Each row comes from the steps of one path. Every step used is in the known rows, and no mark comes twice. Write the path behind each row, first mark first.
In the rows, 128 means zero.
Known rows
M/V/K/X: [106 102 165 127 125 149 112 147 120 125 104  84 167 159 162 143  93 101
 143  96 162 155 123 158 170 179]
F/X/D: [139 129 122  74 148 150 121 157  36 125 144 149 133 174 135 134 139 163
 108 184 108 126 145 129 150 158]
B/U/V/M: [131 162 168  98 125 173  93 111  85  97 188 113 180 112 165 118 125 142
  44 128 160 131 114 139 107 118]
M/V: [145 107 135 139 117 162  99 143 135 106 100  62 140 128 132 116 104 121
 127 123 146 147 115 136 152 158]
B/M/V/K/X: [ 88 134 157 158 126 151  90 129 115  96 119  74 236 177 157 152 120 149
 112 112 146 122 116 155 145 142]
V/U/B/M: [123 133  90 182 156 140 102  88 147  94 186 119 108 145 139  75 150 160
  74 150 100 106 148 128 137 130]
F/X/K/V/M/B: [105 104 107  68 175 102 120 159  82 116 134 124 117 179 142 150 158 132
  72 195 137  85 186 144 111 135]
K/V/U: [102 127  79 122 145 114 144 173 158 132 133 102  82 136 132 108 146 108
 122 163 110 101 150 149 102 149]
B/U/V: [117 171 157  92 115 165 102 130  85 107 178 108 170 120 152 128 117 148
  64 117 152 121 104 138 131 113]
X/K/V: [ 78 140  82 109 177  89 154 172 142 131  91 111 134 142 115 138 147 114
 109 128 153  49 170 109 110 148]
M/B/U: [126 157 129 107  88 120 102 102 146 147 199 174 125 126 122 147 143 162
  48 129 103  80 148 162 131 107]
D/X: [127 185 101 106 131 140 136 137  70 152 115 139 146 134 159 168 106 150
 129 136 117 130 153 130  98  96]
F/X: [132 103 130  76 143 132 112 148  64 117 143 118 118 175 146 146 137 140
 118 185 128 148 136 144 136 117]
X/D: [138 165 117 127 135 153 141 142  90 139 129 172 150 127 112 109 130 162
 115 127 102  95 139 107 148 189]
D/T: [116 172 105 106 118 151 148 112 130 147 147 135  95  85 156 103 143 142
 152 166 117 125 109 124 104 176]
U/V/K/X/F: [ 56 119 194 103 138 146 146 151  64 106 119  99 167 147 180 135  78 108
 100 107 151 133 162 160 169 189]
D/X/K/V: [ 91 194  69  91 165 112 154 167  81 153  90 127 150 144 150 176 119 140
 115 137 134  75 182 119  85 110]
U/V: [106 131 170 127 132 145 130 144  90  91 110  83 126 113 144 107 105 132
  86 132 136 128 133 149 149 162]
V/U: [126 114  94 153 155 138 110 102 132 120 140 112  87 143 136 101 148 127
 107 156 118 137 134 142 152 159]
X/F: [ 96 113 111  85 128 161 143 138  96 119 152 114 164 135 146 133  86 124
 122 136 124 118 186  91 140 147]
K/X/F: [ 98 109 130  56 108 138 168 168  53 146 127 120 159 148 128 147  91 119
 131 134 147  95 173 120 157 154]
D/X/K/V/U: [ 90 188  57 101 174 115 148 157  81 150  95 120 135 151 153 166 127 139
 108 147 131  78 183 123  92 121]
M/B/U/V: [115 158 148 105  89 130 103 109 128 127 191 154 124 119 127 137 132 165
  27 131 106  78 150 172 143 123]
U/B: [143 138 121 149 129 123 137 117 155 111 187 154 102 115 128  81 118 145
 101 114 106 101 154 101 118 100]
U/B/M: [127 155 122 171 129 130 119 107 150  89 194 138 158 134 132  92 128 173
  82 119 103  83 146 105 109  85]

Which path is each row?
[102 110  86  78 187 108 125 164  83 111 143 111 100 185 140 129 153 135
  87 189 134  85 176 126 128 131] | F/X/K/V/U/B
[127 116 184 136 146 160 115 118  89  76 124  92 142 102 163  91 114 122
  61 144 148 144 147 150 117 169] | U/V/M
[ 98 166 160  95  93 130 117 120 101 144 190 178 147 135 137 145 126 165
  32 117 108  70 160 179 161 155] | M/B/U/V/K/X/D
[ 97 107  88  71 186 109 122 168  74 116 123 101 108 188 140 145 158 130
  98 196 142  96 167 135 132 143] | F/X/K/V/U
[104 138 136 151 125 148 119 124 130  88 187 112 190 153 154 101  97 160
  88 105 120  89 164 111 136 119] | U/B/M/V/K/X/F
[ 91 146  94 102 173  98 130 143 145 129 133 135 147 135 128 136 160 123
  58 137 154  42 183 119  88 143] | X/K/V/M/B/U
[122 124 118 115 127 107 139 158 168 132 151 143 110 114 137 116 149 110
  83 161 111  88 180 159  56 137] | K/V/M/B
[ 89 169 180  84 120 155 110 132  73 120 181 123 189 142 173 148 108 133
  74  97 162 126 110 156 143 126] | B/U/V/K/X
[103 175  88  75 131 163 146 143  48 147 131 128 170 140 171 170  77 147
 126 141 115 122 192 106 107 108] | D/X/F
[125 139 119 102 121 116 130 155 162 134 173 147 124 116 141 121 150 116
  71 157 117  85 168 158  52 122] | K/V/M/B/U
[154 109 150 142 131 129 102  80 147 119 166 169 124 112 146 113 150 133
  51 153 118 120 177 154  90 143] | V/M/B
[157 130 151 123 122 141  89  75 140 122 196 174 146 113 152 120 153 140
  32 146 127 117 163 152  84 124] | V/M/B/U
[136 120  89 168 156 135 115  93 151 108 181 130  68 133 137  68 141 139
  88 146 102 119 153 124 144 141] | V/U/B
[113 142 142 164 125 137 114 119 140  91 179 117 179 151 148 101 112 159
  89 104 121  94 145 123 133 111] | U/B/M/V/K/X
[129 145 134  86 113 133 169 171  47 161 111 160 149 141 104 131 122 145
 126 127 130  80 143 131 163 183] | K/X/D
[100 186  76  97 164 110 144 147  89 152 106 144 146 137 153 170 130 144
  83 146 128  67 201 131  72 117] | D/X/K/V/M/B
[151 101 106 165 138 167  91 119 153  93 137  63  99 131 136  74 114 129
  99 137 127 140 133 131 164 167] | M/V/U/B
[ 55 115 163  92 139 126 154 139  89 150 143 150 186 177 181 169  89  97
 148  92 149 135 170 144 159 167] | V/K/X/F
[134 150 112  64 143 162 131 151  37 134 153 153 117 153 148 122 147 170
 119 201 104 124 135 126 138 182] | F/X/D/T
[110 132  75 133 146 112 149 168 172 123 160 115  70 130 130  84 142 116
 109 157  99  86 162 137  95 135] | K/V/U/B
[101 201  77  85 158 119 135 144  83 154 128 148 159 139 157 176 131 149
  71 142 134  65 192 129  70 103] | D/X/K/V/M/B/U
[102 140  76 144 145 114 139 164 168 113 165 109  98 140 132  89 147 130
  99 158  98  77 159 139  91 127] | K/V/U/B/M
[134 145 126 175 124 145 105 115 153  79 180 108 163 133 134  86 119 170
  81 116 111  93 140 110 121 100] | U/B/M/V
[114 131 118 177 134 164  72 114 128  77 125  53 198 161 139 120 138 164
  90 147 131 119 113 146 146 144] | B/M/V/U
[ 76 139 165 112 141 123 153 141  87 160 131 179 178 173 165 159 110 113
 144  87 138 125 147 152 162 188] | V/K/X/D
[ 69 137 195 116 141 142 147 153  61 113 112 119 162 145 169 129  93 121
  97 102 145 126 145 166 172 204] | U/V/K/X/D
[106 119 107  55 169 112 110 154  77 119 154 129 133 180 145 155 161 140
  61 190 144  83 177 141 107 122] | F/X/K/V/M/B/U
